Known rows, with every step that occurs
debuv/baki/nuno/vabom: -4 3 13 0 4 10 -4 15 7 -1 22 -11 3 -3 3 12 9 -5 -8 -1 12 19 22 -2 -5 -2
 -8 -25 16 7 -2 -12 -20
dozat/debuv/baki/selike: 18 2 16 5 11 7 2 2 -9 -10 5 -10 -12 12 10 6 7 3 -16 -2 5 12 19 11 -4 9
 -4 1 3 1 -4 19 -9
tane/dozat/debuv/vabom/nobon: 5 -1 11 -6 4 4 5 4 3 -22 3 -1 -17 -9 -17 -24 29 -17 -10 38 -7 7 24 21 -2
 4 1 -6 7 30 -14 35 -21
baki/nuno/vabom/nobon/kanefi: -23 11 13 -22 2 32 3 7 5 -8 17 -2 -6 -20 -15 -8 31 -3 10 13 13 7 13 8 -2
 3 4 -24 25 26 0 -5 -7
selike/dozat/debuv/vabom/nobon/kanefi: -1 3 15 -17 8 7 -13 16 10 -17 8 -6 -23 -6 -16 -20 33 1 1 24 0 3 9 15 -13
 6 -5 -16 17 33 -4 23 -7
selike/vabom: 15 -3 13 1 8 -4 -13 4 7 -6 -2 -8 0 4 2 0 9 5 -2 11 -7 -4 10 7 -4 1 3 -2
 4 -3 12 -1 -2
tane/dozat/nuno/vabom/nobon/kanefi: -5 17 0 -7 -9 34 23 7 8 -15 2 -2 0 -15 -19 -19 31 -27 10 22 1 1 28 32 -3
 -14 4 -31 13 19 -5 1 -17
debuv/baki/selike/dozat: 4 -3 32 10 9 -4 -14 9 -14 2 7 2 1 15 16 6 -4 -1 -16 -19 5 7 9 10 -5 5
 -16 -15 -9 -13 -1 -5 -21
zizot/dozat/debuv/vabom/nuno: 7 21 16 -8 -8 3 -3 10 30 -9 8 -19 -38 9 -15 -11 11 -3 -10 10 11 -9 36 18
 -17 11 -8 -28 16 24 -5 15 -9
nobon/vabom/nuno/baki/debuv: 9 0 19 -22 5 3 -25 -8 36 -2 4 -1 -31 -19 -1 0 -5 5 7 5 8 -23 40 14 -9 -4
 7 -11 1 30 -3 -11 26
tane/dozat/nuno/vabom: 5 11 2 10 -23 19 25 17 11 -2 5 -3 5 -13 -5 -11 7 -27 -4 10 -4 4 32 28 -8
 -12 0 -29 3 1 -2 -9 -21
baki/nuno: -10 7 15 -6 -3 12 4 2 2 0 5 1 0 -8 -4 3 8 7 -5 1 9 9 12 -4 -7 11 -5 -12
 7 6 7 -6 -1
debuv/dozat/nuno/baki: 17 18 -2 -12 -1 11 7 -17 24 10 -11 -17 -11 4 -23 -6 2 -25 -3 -7 9 4 30
 10 -11 -6 -5 -32 9 6 -10 7 -11
vabom/debuv/dozat/nuno/baki/selike: 0 23 14 -16 -4 18 7 -17 10 16 -1 -12 -23 5 -29 -17 10 -25 -19 -12 4 0 35
 32 -5 4 -4 -35 2 8 -21 0 -2
baki/nuno/vabom: -13 4 13 -7 -12 16 6 17 7 4 18 -4 -1 -17 -3 1 9 -3 -6 2 8 10 17 4 -6 4 1
 -23 16 8 3 -14 -11
zizot/tena/tane: -10 7 14 -3 2 -8 -15 -10 11 2 -8 -21 -24 9 -20 2 7 5 2 -10 5 9 -4 11 -7
 19 -13 -22 -20 0 -5 0 -6
zizot/dozat: 2 12 7 -4 -2 -8 -2 -1 4 6 0 -3 -8 13 3 -1 2 -5 -1 -12 8 -3 6 4 -3 3 -14
 -22 -4 -4 -6 -4 -12
debuv/vabom/pitap: 1 -1 5 -10 17 -5 -11 14 1 -8 -2 -4 3 2 -11 -9 5 -7 -15 5 -12 10 -4 1 6
 -3 10 1 5 19 -9 9 -3
vabom/debuv/dozat/nuno/baki: 6 25 -3 -16 -2 7 1 -16 25 14 2 -15 -21 4 -33 -18 12 -26 -5 -7 5 2 33 19
 -6 -2 -7 -40 5 15 -21 -1 1
zizot/dozat/nuno: 7 21 -2 4 -8 3 11 -1 16 3 -7 -9 -12 10 0 2 8 -11 -6 -8 10 -1 20 12 -12
 -3 -19 -38 -4 2 1 -7 -8
baki/debuv: -4 -5 4 -2 0 3 -16 1 2 3 9 7 -9 -14 3 8 5 7 -5 -4 0 -1 3 6 4 2 -4 7 1 14
 2 -9 8
tena/tane/dozat: 0 4 8 -3 -6 5 -7 -13 -10 3 -10 -2 -2 2 -17 -11 3 -1 2 5 -12 9 12 19 -1 8
 -7 -19 -10 -7 -7 9 -16
selike/dozat/nuno: 7 9 6 9 -9 1 2 11 14 2 -3 -1 -5 -1 5 -2 4 -7 -5 -8 0 2 16 12 -18 -3 -16
 -33 -7 1 11 -12 -5
tena/tane/dozat/debuv/vabom: 8 2 9 -5 -7 7 -7 1 -1 -7 -4 -15 -19 -2 -26 -17 13 0 -13 28 -17 17 22 26
 -9 12 -4 -17 5 11 -11 31 -19
dozat/nuno/baki: 15 10 -7 -10 1 8 10 -17 19 -2 -11 -9 1 -2 -13 0 2 -10 4 1 3 2 30 8 -11
 -10 -2 -20 4 4 -2 -6 7
zizot/dozat/nuno/baki: 15 23 0 -14 0 -1 8 -17 23 4 -10 -11 -8 12 -11 -2 4 -14 3 -11 11 -3 38 11
 -14 -7 -18 -42 -1 1 -8 -10 -4
selike/dozat/nuno/vabom/debuv: -6 14 5 3 -18 3 -1 28 21 9 23 -4 -16 -11 -3 -16 16 -19 -6 -4 -5 1 24 29
 -13 -8 -14 -53 -3 11 -3 -29 -5
nobon/vabom: 9 -8 5 -2 3 -8 -4 10 12 -4 -6 2 -12 -5 16 2 -3 2 -3 14 -2 -10 2 1 -6 -5
 6 -5 -10 8 1 2 9
tena/zizot/dozat/nuno/vabom/debuv: 0 29 -6 -3 -27 10 2 14 22 3 15 -20 -17 -7 -10 -15 24 -8 -9 -1 -3 13 32
 33 -24 -16 -7 -63 -4 11 -7 -17 0
zizot/dozat/debuv: 15 15 5 -9 -4 -5 4 4 10 0 3 -7 -21 10 4 -6 11 -1 0 -3 8 1 19 9 -11 10
 -16 -24 -1 5 -3 12 -8
vabom/debuv/dozat: -10 14 3 -8 -3 -1 -8 1 5 16 11 -7 -21 5 -20 -17 10 -16 -8 -7 2 -1 2 11 5
 8 -6 -20 1 12 -18 6 -7
vabom/nobon: -4 0 -1 -6 17 -1 -5 -11 1 -10 1 1 -9 -5 -4 -8 16 -9 4 8 3 2 0 1 5 -2 -1
 -5 -2 16 -5 10 -3
baki/debuv/dozat/nuno: 3 10 0 2 -9 16 -6 -1 21 13 2 -9 -23 -8 -11 6 10 -14 -20 -9 10 4 15 16 -5
 0 -12 -22 6 22 1 1 -6
zizot/tena/tane/dozat: -9 11 24 0 -7 -3 -6 -8 3 1 -9 -13 -15 9 -25 -11 8 -6 3 -3 1 8 9 23 -7 18
 -15 -25 -26 -5 -12 3 -21
dozat/debuv/baki/nuno: 14 10 13 -3 10 7 0 4 9 -11 12 -11 -10 4 1 9 18 9 -7 5 13 22 29 -5 -13 13
 -14 -16 14 16 3 12 -7
vabom/pitap: 6 8 3 -12 17 -4 -6 4 -2 -5 -3 2 6 3 -2 -8 3 -5 2 -12 -8 8 -2 0 7 1 6 -3
 -4 9 -2 3 2
tena/tane: 0 2 -2 -6 4 2 -16 -16 -3 5 -7 -11 -12 3 -12 1 3 8 1 -2 -6 11 -2 7 -2 7
 -6 -16 -5 -2 0 5 -1
baki/selike/dozat: -5 -3 32 4 -6 2 -4 12 -14 6 2 9 -3 2 12 -5 -5 1 -13 -16 -1 -2 5 17 -9 11
 -7 -11 -9 -13 5 -7 -11
nobon/vabom/debuv/baki: 8 -1 4 1 18 -18 -19 9 12 -4 11 -4 -19 9 12 1 7 -1 -7 12 -2 -4 10 2 1 -7
 -7 -16 -14 16 -16 -3 11
dozat/nuno/vabom/debuv/baki: 3 15 -11 9 1 6 0 13 20 -1 23 -17 -11 2 -5 1 18 -20 -9 2 1 11 25 17 -2
 -16 -11 -37 4 15 -13 -19 -4
debuv/dozat: 2 6 5 -3 -2 3 -4 -1 5 12 0 -8 -11 7 -11 -6 -1 -15 -8 -7 6 2 0 2 1 5 -2
 -12 5 2 -7 13 -19

Rows
-6 -12 8 -22 22 -1 -31 -19 13 -7 9 0 -17 -18 -21 -3 19 -7 -8 18 0 1 19 8
 6 -6 0 1 12 40 -20 5 2 : nuno/baki/debuv/vabom/nobon
-4 4 20 -4 14 -7 -15 11 15 -3 17 -2 -19 2 7 4 16 6 -12 12 7 4 21 -2 -6 3
 -10 -28 -6 22 -9 -10 11 : nobon/vabom/debuv/baki/nuno
8 5 22 16 -5 12 1 23 5 1 14 -11 -2 3 16 8 3 -19 -21 -14 4 11 28 26 -14
 -9 -14 -40 0 -8 2 -16 -27 : debuv/baki/selike/dozat/nuno/vabom
3 -1 19 -15 5 9 2 -18 -8 4 -6 0 2 1 -6 -4 -5 -1 -4 -8 1 -3 20 13 -2 2 6
 1 2 -9 -9 0 1 : nuno/baki/selike
24 12 27 -9 3 17 0 -15 16 5 -13 -23 -11 10 -16 -5 8 -18 -20 -2 2 -1 41
 32 -15 3 2 -29 13 -6 4 6 -15 : debuv/dozat/nuno/baki/selike/vabom
4 7 -10 7 -12 16 15 14 17 0 7 -12 -4 -12 -1 1 8 -18 -6 5 2 5 18 16 -9
 -14 2 -26 8 6 4 -12 -6 : dozat/nuno/vabom
3 10 16 -11 20 6 -9 20 5 -6 18 -9 9 2 1 4 12 -9 -6 -12 5 26 20 -4 3 -2
 -1 -28 12 17 -4 -9 -16 : debuv/baki/nuno/vabom/pitap
17 -4 31 -14 11 4 -11 -13 0 -3 -7 -8 4 5 -4 -4 2 4 -5 3 -7 -7 30 21 -5 5
 8 -2 7 -12 3 -3 -1 : nuno/baki/selike/vabom
5 -3 1 -8 14 0 -5 2 11 -20 6 -10 -26 -8 -12 -12 28 -8 -12 32 -1 9 10 8
 -3 2 2 -2 13 36 -10 31 -6 : dozat/debuv/vabom/nobon
-11 -12 6 1 -1 3 -23 9 6 0 12 1 -11 -15 -7 8 7 5 -21 13 -4 0 1 7 4 -1 -1
 11 10 23 -5 -2 1 : baki/debuv/vabom
11 5 -3 -11 1 11 -6 -16 23 3 -2 -3 -7 -15 -11 7 7 -4 -1 -3 3 0 34 13 -7
 -8 -7 -14 5 19 -1 -15 15 : dozat/nuno/baki/debuv
16 11 26 -20 -3 0 -15 8 35 -8 8 -16 -27 -4 -22 -20 4 -2 1 9 1 -7 49 18
 -25 6 -3 -28 17 22 -4 8 -2 : selike/dozat/debuv/vabom/nuno/baki
12 24 15 -10 -19 11 -8 10 30 -16 4 -27 -33 0 -18 -13 17 12 -12 15 3 7 38
 23 -34 -1 2 -35 12 23 1 23 -3 : tena/zizot/dozat/debuv/vabom/nuno
7 3 10 -21 4 4 -24 -17 13 18 6 -5 -15 -7 -18 -2 1 -10 -4 -15 7 0 21 7 1
 2 -5 -9 10 16 -16 2 -7 : nuno/baki/debuv/dozat
-1 10 1 3 -7 18 20 5 10 -12 5 -2 -3 -17 -10 -19 23 -35 -1 19 -1 6 31 29
 -2 -14 -1 -35 1 18 -7 1 -24 : tane/dozat/nuno/vabom/nobon
0 6 11 -15 2 20 8 6 0 -24 1 -1 -13 -8 -28 -25 35 -8 3 40 -4 4 20 22 -4 4
 6 -2 19 32 -13 34 -14 : tane/dozat/debuv/vabom/nobon/kanefi
8 2 32 -19 3 11 -2 -10 19 -6 -7 -5 -24 -5 1 -7 -11 0 -2 4 7 -23 40 22
 -12 1 17 -12 -2 7 -4 -1 16 : nobon/vabom/nuno/baki/selike
15 9 37 10 15 11 -17 0 8 -16 4 -19 -11 18 2 6 3 4 -12 1 7 -8 34 19 -5 6
 3 -8 10 -4 11 0 -8 : debuv/baki/selike/vabom/nuno
15 8 29 -2 6 -2 -10 17 11 -5 15 -7 -10 4 8 3 17 8 -6 -6 12 20 31 -1 -22
 16 -26 -34 5 11 8 3 -16 : selike/dozat/debuv/baki/nuno
-18 3 14 -14 4 15 1 7 9 -6 20 -3 -10 -20 -5 -6 25 -13 -1 11 12 12 16 5
 -1 3 0 -27 14 24 -1 -5 -15 : baki/nuno/vabom/nobon
24 4 -1 3 14 -3 -3 3 6 -11 7 -13 -10 11 5 7 10 1 0 3 4 14 16 -2 -5 2 -9
 -4 6 9 -4 18 -6 : dozat/debuv/baki
11 11 22 -1 3 5 -14 2 23 -11 1 -15 -14 3 -6 -4 6 4 3 9 1 -15 27 15 -9 5
 6 -12 11 6 18 -3 5 : selike/vabom/nuno
-12 6 -3 -17 7 20 -1 5 4 -9 12 -4 -7 -13 -11 -11 23 -10 17 13 5 0 0 11 4
 -8 9 -12 18 20 -7 1 -6 : nuno/vabom/nobon/kanefi
7 13 3 11 -16 14 23 3 5 -6 -10 2 6 -3 -7 -9 7 -17 -5 9 -4 1 27 20 -7 -5
 -6 -20 -6 -1 2 -2 -11 : tane/dozat/nuno
5 14 1 -2 -6 1 0 9 30 10 -1 -11 -37 0 -6 -11 11 -21 -19 10 2 -7 17 19
 -10 -5 -4 -41 -9 23 -11 3 7 : nobon/vabom/debuv/dozat/nuno
-13 5 -2 -6 -8 2 -4 16 6 8 26 -4 -11 -10 -7 -14 11 -12 -1 3 -6 -1 8 16 5
 -4 2 -20 4 11 -14 -16 1 : nuno/vabom/debuv
-9 2 29 5 1 -3 -18 25 -7 8 31 -2 -10 5 9 -7 8 -13 -16 -17 -2 6 17 26 -1
 1 -13 -33 -4 -2 -15 -20 -20 : nuno/vabom/debuv/baki/selike/dozat
-5 21 -6 -13 -2 33 11 4 21 0 5 -19 -21 -8 -24 -12 29 -32 2 8 14 5 14 21
 -4 -10 3 -40 23 28 -7 9 -19 : debuv/dozat/nuno/vabom/nobon/kanefi
8 1 31 -2 -8 4 2 16 -7 0 4 3 -17 -2 11 -10 6 4 -12 -9 -2 2 17 24 -16 17
 -7 -14 -4 -3 7 9 -9 : baki/selike/dozat/debuv
5 5 12 -15 20 10 -15 -5 4 -19 -3 -7 -5 2 -12 -9 31 5 15 22 -1 -6 4 11 1
 1 6 -5 14 16 9 8 3 : selike/vabom/nobon/kanefi
24 15 5 -2 13 -12 -5 2 10 -6 7 -15 -18 24 8 6 12 -1 -2 -7 12 9 24 2 -9 5
 -24 -25 2 5 -9 13 -17 : zizot/dozat/debuv/baki
-9 7 -1 -15 14 16 -1 -10 -2 -12 -2 2 -6 -3 -13 -9 23 0 16 11 7 -3 -4 3 4
 0 4 -1 10 19 -4 10 5 : vabom/nobon/kanefi
6 14 5 -6 -12 -2 -7 -2 3 -2 -3 -10 -2 5 0 -4 7 11 -2 -7 0 10 10 9 -20 -8
 -5 -28 -7 -5 0 3 -6 : tena/zizot/dozat
29 13 37 5 13 14 -10 3 14 -22 6 -24 -25 15 2 2 13 9 -12 8 6 -2 46 27 -13
 13 3 -11 14 7 14 16 -5 : dozat/debuv/baki/selike/vabom/nuno
2 16 20 -24 0 15 -24 -19 30 13 8 -12 -29 -8 -27 -7 -2 -10 1 -16 15 -12
 38 15 -3 6 -1 -19 17 25 -11 1 -2 : vabom/nuno/baki/debuv/dozat
6 16 1 -10 0 17 -9 18 24 11 12 -12 -17 -15 -10 -3 14 -29 -18 -18 1 14 19
 24 3 -6 1 -35 9 33 -4 -5 -14 : baki/debuv/dozat/nuno/vabom/pitap
16 3 4 -13 15 -3 -6 18 8 -15 0 -9 -11 -1 -11 -13 14 -3 -13 12 -12 15 9 7
 -2 5 10 -2 10 28 -7 24 0 : dozat/debuv/vabom/pitap
5 18 -1 12 -9 9 11 17 11 -3 20 -9 -2 0 -9 -12 19 -30 -8 8 -5 10 39 29 -2
 -15 -12 -41 -1 10 -19 -14 -19 : tane/dozat/nuno/vabom/debuv/baki
-6 5 30 6 8 -8 -20 11 -12 6 19 3 -9 15 7 -6 6 -2 -16 -19 -1 4 12 19 -1 8
 -19 -24 -13 -5 -12 -12 -10 : vabom/debuv/baki/selike/dozat
24 7 10 6 4 0 7 4 -2 -14 4 -5 1 10 0 -5 10 -7 1 10 -1 12 31 10 -5 3 -11
 -7 0 2 -9 21 -21 : tane/dozat/debuv/baki
-13 1 14 0 -6 14 -25 7 23 -4 15 -6 -24 -15 -15 2 4 4 -17 11 4 -10 19 14
 -2 3 4 1 17 33 -1 -4 7 : baki/debuv/vabom/nuno
15 3 15 -4 -5 -7 -4 17 7 -1 7 -1 -15 -3 7 -10 8 4 2 -3 -2 4 14 10 -16 11
 -13 -19 -2 5 7 8 -5 : selike/dozat/debuv
-1 13 26 -17 1 19 1 -19 8 -3 -3 -6 -13 0 -14 -9 -9 -3 2 -10 9 -13 38 20
 -6 7 11 -8 7 0 -6 -3 7 : vabom/nuno/baki/selike
1 9 -1 2 -16 21 -5 15 25 17 16 -14 -24 -19 -8 5 11 -25 -20 -6 8 6 20 23
 -4 -7 -6 -32 15 23 -2 -8 -17 : baki/debuv/dozat/nuno/vabom
-1 8 34 -4 2 5 -15 4 -1 11 8 -11 -22 11 -13 -17 15 -9 -25 -1 -5 -6 13 32
 2 16 1 -18 3 -1 -5 5 -12 : baki/selike/vabom/debuv/dozat
11 7 23 18 3 6 -1 9 -1 -2 -1 -4 -3 13 14 9 2 -8 -22 -16 5 9 22 18 -14 -1
 -19 -30 -9 -8 5 -9 -17 : debuv/baki/selike/dozat/nuno
